Known rows, with every step that occurs
miku -> batu -> mogo -> sugur: [-46.4  -1.6  -1.2   5.6 -31.4  13.7 -32.9 -13.6  -5.5 -29.0  21.1  -9.1
  38.3  14.8 -27.9 -18.4   2.5  -1.0   4.6 -15.7 -18.9   9.8]
sugur -> girofo: [-11.1   5.0  -7.2   2.5  13.2   6.5 -10.9 -30.9  -3.9   3.5  -7.1  13.3
  -6.2 -12.9  11.8   4.2  -9.6   2.6  11.5  -1.2 -22.0  -5.2]
mosit -> girofo -> bezon -> batu -> mogo: [-27.9  10.1   6.2   2.8 -17.3  -0.8 -44.5 -27.7   3.3 -57.8  16.0 -20.5
  30.2 -30.8 -50.1  -6.1 -36.8  12.4  28.4 -28.2  -4.8   8.8]
miku -> batu -> bezon -> girofo: [-11.1  -2.1 -27.9  29.9 -39.7  28.2 -43.2   9.0  14.4 -44.5  27.1 -23.9
  11.2 -20.8 -22.6  -5.2 -33.6   5.5  -5.0   6.5  -2.2  11.9]
girofo -> bezon -> batu -> mogo -> sugur: [-39.2  15.1  25.3  24.3 -38.1   3.2 -46.5 -30.1  -4.7 -51.2  17.0  -9.6
  33.1 -14.7 -46.2   1.7 -14.1 -16.4  14.6 -45.2   2.0  -3.7]
batu -> mogo: [-23.5  -8.9  -4.1 -25.9  -5.0   6.2  -0.8 -12.1  -4.4  -9.4  -2.7 -12.2
  17.9   3.2  -4.7  -9.4 -13.3   4.8   5.7  -1.7   9.2  -3.8]
mogo -> sugur: [ -2.4  13.5  12.0  17.2  -6.1   3.0 -10.5 -14.0  -7.8 -10.8   0.1   5.4
  11.4  11.1  -6.5  -0.6  11.8 -13.6   2.3 -16.8  -8.9  -8.4]
sugur -> girofo -> bezon: [-10.8   9.1  -2.8  19.8 -10.1   4.0 -27.8 -35.0   4.6 -14.1 -10.6  13.7
  -0.6 -38.8   4.3   5.5 -29.3   4.1  26.2   4.4 -26.3   6.2]
mogo -> sugur -> girofo -> bezon: [-13.9  21.4   9.5  37.9 -16.5   6.1 -38.1 -47.5  -2.2 -22.4  -8.4  19.5
  10.8 -29.4  -1.5   5.4 -16.2  -7.9  28.2 -12.7 -36.2  -1.3]
mogo -> batu: [  0.0  15.7  14.2  17.2  -2.9 -18.3 -26.0  -1.2  -0.4 -18.1  14.1  -1.6
 -13.0 -10.9 -18.2  -8.6  22.0  -2.8   2.6  -5.6   2.7  10.6]
sugur -> girofo -> mosit: [ -0.7  25.0 -10.8 -15.1  25.5  -5.9 -17.5 -47.6 -20.5 -13.5  -5.2  10.6
 -17.8 -29.9  13.6  25.4 -24.9  10.2  28.6   7.4 -20.9  -5.0]
mosit -> batu: [-19.5  13.7  -7.3  13.7   0.7 -10.1 -26.5   7.7 -14.4  -3.9  14.6  -3.8
   7.7 -10.9 -17.9   7.0   6.8   4.1  13.0  -8.7  -1.6  11.8]
mosit -> batu -> bezon: [ -9.4   9.6 -20.8  20.9 -28.6  -5.2 -41.3  19.4 -12.0 -19.9  15.5 -16.2
  20.7 -29.0 -24.5  22.8  -4.8   5.4  -1.7 -16.2  11.4   6.5]
sugur -> girofo -> mosit -> batu -> bezon: [-10.0  34.3 -32.3   6.3  -4.1 -11.7 -59.2 -28.7 -33.2 -33.6   9.4  -6.3
   3.8 -58.3 -12.4  50.1 -29.5  15.6  26.1  -7.5  -9.0   2.8]
girofo -> bezon -> batu -> mogo: [-36.0   1.3  11.7   7.1 -32.4   1.6 -37.0 -15.1   1.9 -42.7  16.0 -14.4
  22.0 -24.8 -40.3   0.0 -26.9  -2.4  14.2 -27.0  13.7   2.7]
sugur -> mogo -> batu -> bezon -> girofo -> mosit: [  7.0  14.5 -12.2  -1.9 -17.2 -26.1 -61.5 -41.9 -17.0 -81.5  14.3 -20.4
  -8.9 -59.9 -40.6   1.6 -49.3   3.4  28.9   6.2  18.4 -23.0]
bezon -> batu -> mogo -> sugur: [-41.5  12.3  20.1   8.3 -16.2   6.0 -30.7 -26.3 -14.5 -33.5  18.4  -8.3
  28.1  12.9 -37.8  -0.6   6.4 -18.7  -1.0 -49.5   6.1 -14.5]
girofo -> mosit -> batu -> miku: [ -9.1  44.6  -8.0  -0.1  13.5 -24.1 -18.9 -13.8 -36.7 -47.7 -18.4 -10.2
  15.3 -37.5 -23.8  33.9  -0.1   7.0  18.4   0.7  -1.9   0.0]
bezon -> batu -> mogo: [-37.7  -2.3   6.2  -9.3  -9.8   3.6 -20.4 -12.8  -6.9 -23.9  19.3 -13.6
  16.6   2.5 -32.8  -0.9  -5.4  -6.8  -2.6 -31.9  15.0  -7.1]
batu -> mogo -> sugur: [-26.3   4.9   7.7  -8.9 -11.6   8.3 -12.4 -25.9 -11.9 -22.2  -2.9  -7.0
  29.5  13.2 -11.6  -7.9  -0.6  -9.4   7.7 -20.8  -0.9 -11.0]
miku -> batu: [-20.0  -7.4  -9.3  14.5 -19.1   5.7 -19.8  12.1   4.8  -7.4  24.4  -2.9
   7.9   2.6 -17.1  -9.7   4.6   8.1  -3.8   4.0 -16.8  18.0]
mosit -> girofo -> sugur -> mogo: [  3.5  -6.5   1.1 -23.7  12.0 -15.7 -21.2 -51.5 -13.1 -31.4  -1.0   9.6
  42.9  -1.2 -50.2   3.8 -21.0  21.0  33.9  -8.4 -27.1 -14.0]

Rows
[-13.5   7.8  16.1  32.1 -27.9  -5.4 -35.8  -4.4   7.5 -31.2  18.0  -3.1
   2.6 -28.9 -35.4   9.4 -14.5  -5.0   7.1 -25.2   2.3   5.9]	girofo -> bezon -> batu
[  2.6  18.7  19.5  -0.8   7.0 -36.1 -34.6 -56.2 -23.7 -77.2 -21.5   5.3
  47.9 -22.7 -76.5   1.1  13.3  14.3  25.2 -13.5 -23.5 -13.9]	mosit -> girofo -> sugur -> mogo -> batu -> miku
[-17.9  17.1  14.4  21.0  -6.2  -3.6  -7.6  -5.5 -11.3 -39.5 -11.0  -4.4
  15.0  -9.8 -34.1  13.7  16.0 -15.8 -19.9 -29.8   5.2 -14.9]	bezon -> batu -> miku
[ 13.5   4.7   2.9   1.1 -22.2 -29.4 -61.2 -40.6 -12.8 -66.7  14.8  -3.5
  43.4 -31.8 -75.0   9.8 -10.5  21.0  21.6 -19.8  -7.6  -6.8]	mosit -> girofo -> sugur -> mogo -> batu -> bezon
[ -5.5  38.6   2.7   3.0  19.3  -3.1 -28.1 -62.9 -27.0 -25.1  -6.4  14.9
  -5.8 -20.1   7.2  24.7 -13.9  -1.4  29.8 -10.9 -32.0 -13.2]	mogo -> sugur -> girofo -> mosit
[-47.0   5.8   3.1  10.1 -19.8   7.9 -48.6 -47.1  -2.7 -37.4   9.0  -1.5
  15.7 -37.1 -26.8   7.0 -34.5  -1.0  24.3 -27.2 -11.0  -0.9]	sugur -> girofo -> bezon -> batu -> mogo
[ -1.9   8.2 -17.7  30.1 -39.1  30.7 -51.3 -11.6   8.6 -54.5  28.5 -14.2
  36.8  -8.9 -47.8  18.8 -32.1  12.5   3.4  -0.5 -10.1  16.9]	miku -> batu -> bezon -> girofo -> sugur
[-55.4   5.3  -3.5  24.5 -41.6  16.8 -59.4 -48.0  -1.0 -41.5  10.9   4.0
  38.4 -24.3 -24.8 -12.4 -26.1   3.6  30.7 -10.4 -44.7  14.6]	miku -> batu -> mogo -> sugur -> girofo -> bezon
[ -9.6  20.7 -26.2  30.2 -20.4  12.0 -50.5   5.1  -6.1 -40.5  18.1 -23.1
  12.0 -32.0 -22.9  10.9 -31.1   2.0  11.8  -5.8  12.4   4.0]	mosit -> batu -> bezon -> girofo
[ 10.0  10.1   2.1  24.2 -33.6 -15.1 -39.7  12.6   0.9 -37.1  17.0 -13.8
   0.9 -30.3 -26.5   7.8  10.2  -1.5 -11.4 -13.7  17.9   5.5]	mogo -> batu -> bezon
[-15.9   4.2 -20.6  11.1 -24.3   0.1 -65.1 -35.5 -21.2 -57.4  14.2  -9.3
  47.3 -29.9 -62.4  21.8 -42.5   7.2  29.9 -11.7   2.4 -13.5]	mosit -> batu -> bezon -> girofo -> sugur -> mogo
[-25.2  13.1   7.2  35.9 -13.6   1.7 -48.5 -35.6   3.0 -26.9  11.3  11.1
  -2.5 -40.2 -23.4  14.5 -22.0  -4.3  18.3 -24.6 -20.4   2.4]	sugur -> girofo -> bezon -> batu
[-43.2  30.5 -25.4 -28.4  20.7 -10.1 -44.5 -53.0 -39.3 -26.5   4.8  -6.2
  10.4 -38.5 -11.4  24.9 -32.9  18.4  48.0  -2.4 -15.7   4.3]	sugur -> girofo -> mosit -> batu -> mogo
[  1.2  28.7 -22.9   2.7 -15.7 -18.3 -46.5   2.8 -27.0 -40.0  15.6 -21.1
   9.8 -47.0 -24.9  44.2 -22.3  12.9  16.0  -6.7  12.8   4.9]	girofo -> mosit -> batu -> bezon
[-34.6  50.9  -7.9  -3.9  11.0   2.4 -51.5 -51.3 -34.4 -62.2  13.2 -21.5
  19.6 -17.9 -28.6   6.7 -38.0   0.1  50.0 -12.3  -1.9  -2.7]	bezon -> girofo -> mosit -> batu -> mogo -> sugur
[-56.7  24.4  -7.0   7.7   3.2   6.6 -50.3 -49.3 -30.1 -20.3   4.7   2.3
  32.0 -10.4 -16.1   5.8  -2.5  -3.4  30.6 -29.0 -26.4  -3.5]	mosit -> batu -> mogo -> sugur -> girofo
[ -6.1 -15.8   6.0 -19.0  -4.6 -11.6 -15.9 -40.3 -14.2 -15.7  -2.1  15.5
  34.5   3.1 -39.6   9.7 -10.8   5.5  18.4  -4.3  -8.4 -16.8]	girofo -> sugur -> mogo
[ -9.7  55.3 -14.2   9.7  23.2  -7.8 -29.0 -30.6 -30.3 -69.0 -18.5 -18.6
   6.0 -41.2 -24.3  21.6 -25.8   4.5  32.1   8.5  -0.9  -2.9]	bezon -> girofo -> mosit -> batu -> miku
[-25.2  63.7  -1.4  18.7  19.1 -16.1 -40.3 -58.2 -49.4 -54.0 -26.2   9.1
  19.6 -39.8 -17.8  37.9   5.6  -3.3  30.1 -18.1 -34.8 -10.8]	mogo -> sugur -> girofo -> mosit -> batu -> miku
[ -6.2  10.7  24.1   2.5  -7.9 -33.3 -28.7 -47.7 -24.0 -62.8 -21.0  11.8
  38.8 -16.1 -63.7   7.0  21.5  -1.0   9.3 -11.6  -5.4 -18.1]	girofo -> sugur -> mogo -> batu -> miku
[ -5.6  -4.8  -0.8  -8.8   4.2   5.2 -22.9 -55.8  -8.9 -36.5  -0.7   6.2
  24.9  -0.6 -40.7  -1.7 -38.0   3.2  31.7   3.4  -8.1 -21.6]	bezon -> girofo -> sugur -> mogo
[  3.8   8.5  14.4  -7.9   6.9 -34.6 -47.7 -51.8 -14.5 -51.0  14.1   8.4
  29.6 -14.4 -68.9  -5.2   2.5  20.9  36.8 -13.0 -23.4  -4.1]	mosit -> girofo -> sugur -> mogo -> batu
[ 17.0  19.1   7.0  -5.0  17.5  -1.6 -15.0 -30.8  -4.8 -25.3   0.3   2.3
  33.8   6.3 -34.7  17.9  -6.6  22.3  23.9 -11.1 -26.3  11.3]	mosit -> girofo -> sugur
[ -1.2  25.7  17.8  19.9  -3.8 -20.9 -12.3  -5.1  -9.0 -46.7 -19.9  -3.4
   5.2 -20.2 -25.4  -2.2  32.9  -7.5  -9.1  -5.6   2.5   0.5]	mogo -> batu -> miku
[-52.5  17.5  10.9  11.4  -3.5  14.2 -43.3 -56.7 -18.4 -29.0  12.3   3.8
  22.2  -0.1 -25.3   4.0  -2.4 -17.6  10.3 -51.0 -18.7 -18.8]	bezon -> batu -> mogo -> sugur -> girofo
[-26.5  30.0  -1.1 -23.8  14.2   1.9 -29.0 -73.8 -31.4 -34.5  -9.4   3.5
  12.9 -17.4   1.6  17.0 -27.8   1.1  35.1 -11.3 -23.0 -16.9]	batu -> mogo -> sugur -> girofo -> mosit
[ -0.7  30.9 -17.2  30.4 -18.2  14.6 -58.0 -16.3 -13.1 -50.6  19.5 -15.1
  37.2 -22.1 -47.5  36.5 -28.8   7.4  19.2 -13.0   2.9   9.8]	mosit -> batu -> bezon -> girofo -> sugur
